In the rows, 128 means zero.
Known rows, with every step that occurs
J/G: [134 140 113 134  85  95 128 133 154 120 131 140 162 125 144 121 116 135
 141  93 128 134 131 131 144 105 134 120 125 136 134 136 134 127 102 132
 173 123 126 126 138 122 117  99 127 156 117 103 166 133 143 132 106 141
 114 106  88 128 124  94]
Z/G/J/X/N/H: [109 172 131  80 121  64 129 173 102  86 180  74 199  88  98 151 146 163
 157  88  53 136 121  96 109 108 111 182 105  94 127 176 128  86 116  61
 169 150  79 135 102 103 153  37 151 186 192 101 120 121 143  81 111 165
 125  97 116  92 110 156]
N/H/J/X/M: [ 78 133 131 150  90  63  87 170 122 138 156 154 127  95 132 105 108 168
 126  95 116 132 156  92 126 148 105 201 148 124 113 120 135 128  68  91
 107 162 113  89 103  90 140  64 129 143 226 130 124 126 176  76 121 197
 105  63  95  91 108 112]
J/Z/G: [196 161 103 105 119 134 172  91 111 129 153  84 145 139 146 105 112 106
  92 121 105 152 101 125 141 123 120  93  92 132 129 116 105 149 158 155
 157 119 107 123 129 156 125 109 157 137 124 150 145 123 124 124 110 125
 136 147 121  68 146 115]
N/X/M/J: [104 165  90 119  69  82 132 134 114 172 154 143  71  95 150 136  80 136
 116 109 130 129 125 130 122 175 151 163 173 105 119 144 163 146  85 129
  78 153 131 100  80 115 143 112 191 108 187 142 113  97 112 129 111 179
  70 150 168 111 156  78]
Z/G: [157 151 119 100 145 116 163 118 102 134 140  84 147 124 137 137 129 114
 117 131 103 142 115 140 139 111 130 124 111 116 108 127 121 102 159 148
 141 122 108 132 139 149 132 120 140 142 137 156 141 113 127 122 130 111
 138 132 118  91 136 133]
R/X/M: [125 144 114 132 118 102 119 148 115 126 134 118  95 120 152 129 137 160
  83 158 166 161 105 127 122 158 114 126 122 104 116 157 123 166  87 105
 156 140  95 119  97  96 151 111 171 130 221 135 111  84 151  94 122 176
  87 147 124 135 143 104]
R/X: [132 134 122 125 139 149 137 132 129 117 140 136 154 115 134 137 140 176
 111 131 165 163  92 114 137 158 129 128 101 119 132 159 117 137 116 109
 155 136 113 134 112 108 144 117 146 134 163 108 103 106 139 101 126 162
 115 139 121 142 130  95]
M/X/N/H/J/Z: [109 147 131 129  45  77 136 172 130 157 160 190 194 116 103 102  82 236
 134  48 104 130 155  66 148 171  96 167 140 127 177  73 141 137 102  57
 134 153 138 130  62 127  99  30 178 137 146 120 108 197 101  91  93 214
 105 104 116  72 101 116]
J/G/Z: [150 144 127 105  90 102 136 115 177 118 134 174 160 136 140 131 135 115
 143 122 102 147 163 111 146 110 111 101 132 132 135 117 143 131 103 110
 169 116 101 145 138 124 126  99 128 150 126 101 197 152 136 118  85 151
  94 187 106 135 158  96]
N/X: [109 140 109 121 113 116 122 148 143 164 148 138 153 107 125 134  87 177
 135  97 132 124 124 117 134 156 149 138 146 129 133 163 160 146 100 107
 117 157 136 114 109 137 133 111 136 112 130 110 112 117 121 125 127 133
 122 134 128 113 126  88]
N/X/R: [119 154  85 111 133  84 127 114 168 162 148 170 174  69 129 161  86 176
 141  50 140 123  96  97 130 156 133 131 125 130 112 173 166 174 105  83
 116 150 128 171 126 157 111 102 136  90 160 110 118 106  92 142 123 136
 127 128 111 123 132  61]
M/J: [147 136 112 127 108 140 143 106 110 131 134 147 110 115 133 137 129 105
 146 134 119 128 127 138 128 147 141 156 138 123 126 114 129  92 139 159
  83 116 138 120 111 122 132 123 161 123 132 135 122 139 103 134 120 153
 106 133 168 132 140 102]
N/X/M: [ 99 150 101 121  89  79 110 162 132 167 145 115  98 106 152 125  80 157
 101 111 132 125 122 121 125 156 136 132 167 109 119 156 167 179  74  99
 121 161 121 104  99 120 143 110 159 114 183 137 120  87 140 123 116 150
  95 137 124 113 139  95]
H/N: [134 162 123 142 113 108 118 140 136 116 118 153 132 126 146 140 151 138
 132 121 141 135 151 113 125 115 108 140 133 151 120 110 138 144 133 103
 129 128 104 172 126 100 122 115 147 130 141 123 127 134 135 103 127 120
  99 125 132 155 118 137]
M/J/X/N: [114 151 122 100  85 120 107 123 127  89 160 167 129  79 110 127 140 130
 151 124  79 141 106 122 122 153 144 186 157 118 136 152 119  83  88  87
 139 109 100 116  69  75  82  83 169 133 154 112 138 139 123 107  97 203
  82 124 153 119 128 102]
R/X/N/H/J/Z: [125 142 134 147  68  79 141 164 119 108 146 191 189 116 115 111 131 226
 128  55 158 155 115  56 141 172  96 158  94 140 174 120  87 189  97  50
 189 154 117 130  64  92 111  37 166 141 184 112  78 175 111  61  99 225
  99 120 100 102 110  74]
R/X/M/J/Z/G: [204 187  78 107  84 129 178  89  80 131 159  99  93 115 173 117 126 116
  59 142 132 188  69 133 137 178 127 124  92 101 110 118 102 153 128 154
 153 125  82 115  81 116 143  87 234 137 218 167 124  89 122  95  94 210
  69 184 157  75 174  62]
R/X/N: [117 138 130 110 113 111 134 158 122  88 141 149 163 102 117 141 163 181
 117 129 145 148  91 104 128 153 124 136 120 115 139 171 105 154 101  50
 195 131  97 147  84  86 100  93 165 139 175 109 106 126 125  88 111 180
  99 155 115 144 123 104]
M/J/X: [131 140 113 120 110 157 114  95 130 112 158 156 133  91 125 126 122 126
 144 128 104 143 109 134 128 160 150 190 141 127 125 135 130  66 113 132
  97 113 113 106  98  97 120 105 153 125 150 112 139 121 135 115 113 181
  98 111 161 115 135  83]
N/H/J/Z/G: [166 155 123 141 104  79 180 128 101 151 151 124 180 136 139 102  97 151
 116  62 116 138 128  92 152 130 103 143  83 146 132  71 110 135 154 149
 134 148 131 115 122 160 137  65 138 145 151 155 111 160 124  95 120 153
 138  96 102  54 114 112]
R/X/N/H/J: [ 85 129 151 140 100  62 139 191 110 108 138 196 188  98 108 136 155 230
 149  84 153 136 131  64 135 157 104 180 116 127 154 125 108 140  97  45
 172 155 118 138  78  82 118  49 145 142 193 104  75 163 121  56 118 200
 104  91  91 129 100  98]
N/H/J: [ 98 117 144 161 119  74 136 162 119 144 124 164 161 129 116 122 118 175
 152  74 135 117 168  90 139 129 108 168 122 140 134  86 125 120 124 114
 104 154 153 124 125 121 139  83 111 138 152 129  99 164 124  97 137 150
 135  79 108 109 105 123]
R/X/M/J/G: [149 162  87 135  47  86 139 124 125 118 139 151 102  97 168 138 120 140
 103 126 151 165 103 143 140 158 138 145 128 103 118 147 119 129  73 127
 168 131 104 114  87  80 141  72 201 153 216 118 151  97 146 105  98 218
  48 138 123 133 155  50]
M/J/Z: [179 152 100 137  80 154 155  79 119 130 145 143 104 125 140 104 101 107
 117 115 124 147 113 123 132 161 131 134 118 135 144  94 103 133 137 156
 111 115 133 118  97 130 119 113 176 116 122 140 121 144  91 138 105 172
  96 159 173 108 147  89]
G/J: [133 134 125 121 118 131 138 138 131 151 116  98 118 121 108 143 143 166
 120 125 128 113 148 139 117 107 107 150 121 122 122 154 132 123 132 134
 121 137 121 114 142 128 169 135 138 137 133 107 104 128 117 121 127 143
 112 151 160 148 137 156]
M/J/Z/G: [212 173  93 102  94 146 189  68  96 133 157 108 125 123 151 112 106  90
 108 120 105 157 102 137 141 145 134 128 101 124 125  92 106 110 163 189
 124 109 113 116 109 156 124  98 188 131 122 159 136 132  99 127 110 153
 108 162 162  68 155  95]
H/J: [127 115 135 146 115 113 143 142 133 169  95 162 130 120 120 114 129 179
 126 117 152 111 159 121 149 118 110 175 142 154 122  98 118 117 128 148
 103 126 143  94 141 124 115 134 122 118 123 141 122 153 124 101 125 152
 115 116 117 119 130 130]

Rows
[ 84 151 139 103  94  78  90 180 129  83 169 124 179  85  86 138 141 184
 170  78  78 123 132  86  99 121 108 189 120 106 145 181 126 116  88  34
 169 153  93 133  87  81 152  55 143 165 184  85 102 133 138  88 113 188
 113  97 132 130  97 150]
G/J/X/N/H
[171 149 105 131  90 144 143 106 142 147 128  99 113 136 117 111 117 161
 100 107 135 128 134 130 120 121  91 121 106 131 134 141 109 168 139 139
 130 132 117 101 130 141 156 123 158 135 121 115 109 138 109 125 107 163
 107 165 160 122 144 139]
G/J/Z
[ 83 126 159 142  87  35 134 192 112 119 130 182 163 113 105 125 135 183
 154  75 119 108 164  74 134 127 103 179 140 135 146 100 109 132 101  65
 142 150 139 128  94 102 104  62 129 142 156 126  98 181 112  82 119 171
 115  82  95 112 105 138]
X/N/H/J
[111 173 104 139  92  95 114 163 149 147 144 163 162 107 143 143 100 196
 133  93 142 134 140  98 134 140 131 149 150 152 130 139 178 160 113  75
 112 154 116 156 105 106 122 106 158 112 136 111 110 119 131 106 125 126
  90 123 133 137 121  94]
H/N/X
[133 146  89  97 137 119 121 104 158 163 155 170 188  79 112 161  98 181
 128  81 114 134 116 108 136 157 121 132 130 104 125 131 179 116 124 101
 100 129 121 176 120 170 116  96 161 104 160 114 139 118  94 135 117 165
 133 125 129 115 123 104]
M/X/R
[138 159  96 132  38  69 130 122 121 130 133 146  68 109 166 126 110  85
 122 115 117 138 139 152 129 119 132 142 149 112 112 115 127 121  79 145
 148 126 120 108 109 102 123  87 184 148 180 132 169 119 140 130  91 184
  59 129 124 124 157  81]
X/M/J/G
[ 99 138 130  88  95 112 119 165 131 139 151 150 160 105  98 135 115 188
 125 129  84 125 133 112 131 149 128 143 165  97 153 125 163 109 102  70
 141 133 118 143  77 122 100  91 175 129 133 112 136 149 119 122 104 170
 106 139 146 113 123 137]
M/X/N
[ 73 144 141 115 105  75  86 169 122  62 187 153 182  91 106 122 130 147
 177  84  81 145 116  77 113 155 129 162 123 110 155 153 129 121  85  27
 171 144 100 145  74  81 107  44 127 157 180  93 129 135 153  94 113 175
 123  68  97 116  90 115]
J/X/N/H
[146 149  85 110 135 132 116  68 149 112 164 185 164  50 121 150 120 122
 142  82 106 144  96 109 123 166 136 180 117 121 110 155 130  93 115 114
  92 111 105 153 112 117  91  92 156 106 184 107 143 109 103 123 112 189
 108 114 146 123 133  66]
M/J/X/R
[166 159 118  94 132 110 174 127 108 155 120  51 134 122 118 148 148 142
 111 138 105 120 137 149 124  88 107 149 105 112 100 150 126 102 166 162
 126 129 103 117 155 153 174 123 150 155 143 132 119 116 116 117 124 128
 128 154 147 107 144 169]
Z/G/J
[176 164  84 133  63 143 145  94 110 126 155 139  76 119 164 112 115 133
  66 137 157 180  89 128 128 197 122 130 108 110 133 127 104 173  98 133
 147 130  99 107  70  96 138  83 219 123 213 150 109 104 124  97  95 227
  55 179 172 115 165  61]
R/X/M/J/Z
[101 126 123 140  89  90  98 146 135 155 117 152 103  92 133  99 111 176
  94 126 120 124 154 119 134 137 101 206 161 132 100 132 128 123  74 110
 116 135 102  65 118  93 117 111 143 121 207 141 149 120 171  83 108 201
  88  96 101  96 136 122]
H/J/X/M
[107 141 118 115 111 111  86 138 133 117 142 115 100 105 143 109 121 127
  94 138 103 145 120 128 118 142 123 155 147 113 110 154 142 134  68 102
 141 133  93 102 107  96 131 107 148 130 209 130 158  89 179 104 112 180
  99 113 117 106 135 127]
J/X/M
[124 138 116 110 115 144 105 130 153 130 139 100 150  98 101 134 130 181
 133 122 110 129 134 127 114 119 110 186 126 125 116 177 134 101 107 115
 125 138  98  91 129 106 163 128 131 142 147  94 121 109 149 103 119 172
 113 119 151 135 126 138]
G/J/X
[ 89 140 142 121 114  76 125 181 107  67 175 155 186 111 115 148 158 184
 156  93 133 155  96  75 120 167 123 134 100 101 160 154 112 153  96  29
 189 154 104 168  65  86 134  43 157 154 190  97  82 135 130  81 127 175
 116 111 102 141 102  99]
R/X/N/H
[ 86 151 132 115  85  87  99 144 102  65 184 169 164  85 107 133 130 130
 190  82  72 142 110  89 113 170 146 189 139 107 152 132 127  84  89  58
 133 139 110 140  51  74 111  39 160 150 177 103 118 144 125  99 112 198
  96  86 139 113 108  93]
M/J/X/N/H
[190 149 112 127 102 120 187 107 113 170 117 117 147 131 141  99 109 160
  86 104 124 137 134 121 155 119 105 145 103 154 116  85  99 134 159 167
 141 122 125  96 145 157 109 111 152 130 128 164 132 149 117 101 104 149
 121 136 107  56 144 111]
H/J/Z/G
[102 145 157 118  47   8 141 174 155 115 135 232 189 116 110 133 148 165
 170  69  92 128 198  60 149 103  90 147 146 143 152  91 123 133  80  45
 195 137 114 149 105  94 103  27 126 168 155  95 167 206 119  77  78 190
  84 139  70 124 127 107]
X/N/H/J/G/Z
[116 189  86 134  54  67 117 147 118 158 152 170  84  91 168 143 102 152
 112 107 141 134 148 110 117 162 135 173 177 131 108 121 186 157  89  97
  87 155 112 145  76  87 136  96 213 102 202 139 113 101 123 107 112 173
  40 144 170 132 146  86]
H/N/X/M/J
[105 126 113 143 137  68 104 125 158 125 151 201 211  63 112 139 109 194
 165  26 121 130 131  67 139 149 102 203 106 138 110 130 139 121 102  73
 112 147 122 152 128 123 112  55 104 119 210 103 115 139 124  86 133 183
 143  50  78 108  97  86]
N/H/J/X/R
[141 172 106  80 115  98 129 135 109 142 145  42 104  94 132 134 133 144
  80 153  81 140 126 145 116 100 103 174 123  92  79 172 138 105 113 127
 139 136  70  83 131 116 176 104 171 162 213 140 149  74 166  93 106 173
 101 135 129  86 148 157]
Z/G/J/X/M
[ 71 132 143 118  76  63 125 196 124 157 155 187 191 103  90 135 109 225
 157  67 102 112 167  72 140 150 111 185 164 117 161  89 161  91 101  63
 118 156 137 131  74 120 113  39 159 139 154 112 105 185 115  88 112 196
 111  88 118  98  96 137]
M/X/N/H/J
[109 150 106 109  98 109  93 144 135 143 129  87  88  92 122 119 125 160
  91 139 108 126 143 140 103 121  96 179 141 104 101 179 140 126  84 103
 123 140  84  82 121  96 170 118 155 146 210 113 131  81 168  96 106 194
  90 128 146 131 139 149]
G/J/X/M
[135 169 122  67 117  88 138 148 116 108 143  71 167  81  95 144 151 174
 120 127  61 128 117 127 117  91 107 179 129 104 105 192 125  89 121  84
 170 123  72 111 117 105 126  95 158 164 167 112 143 108 140  87  99 169
 107 136 131 101 133 162]
Z/G/J/X/N
[198 181  79  99  76 107 171  81  79 137 151  84  63 119 169 105 103  64
  79 136  96 157 103 140 130 146 125 121 122 108 107  91 111 146 140 175
 124 120 100 109  97 134 134  99 214 134 182 183 147 109 112 125  93 171
  84 168 162  63 171 101]
X/M/J/Z/G
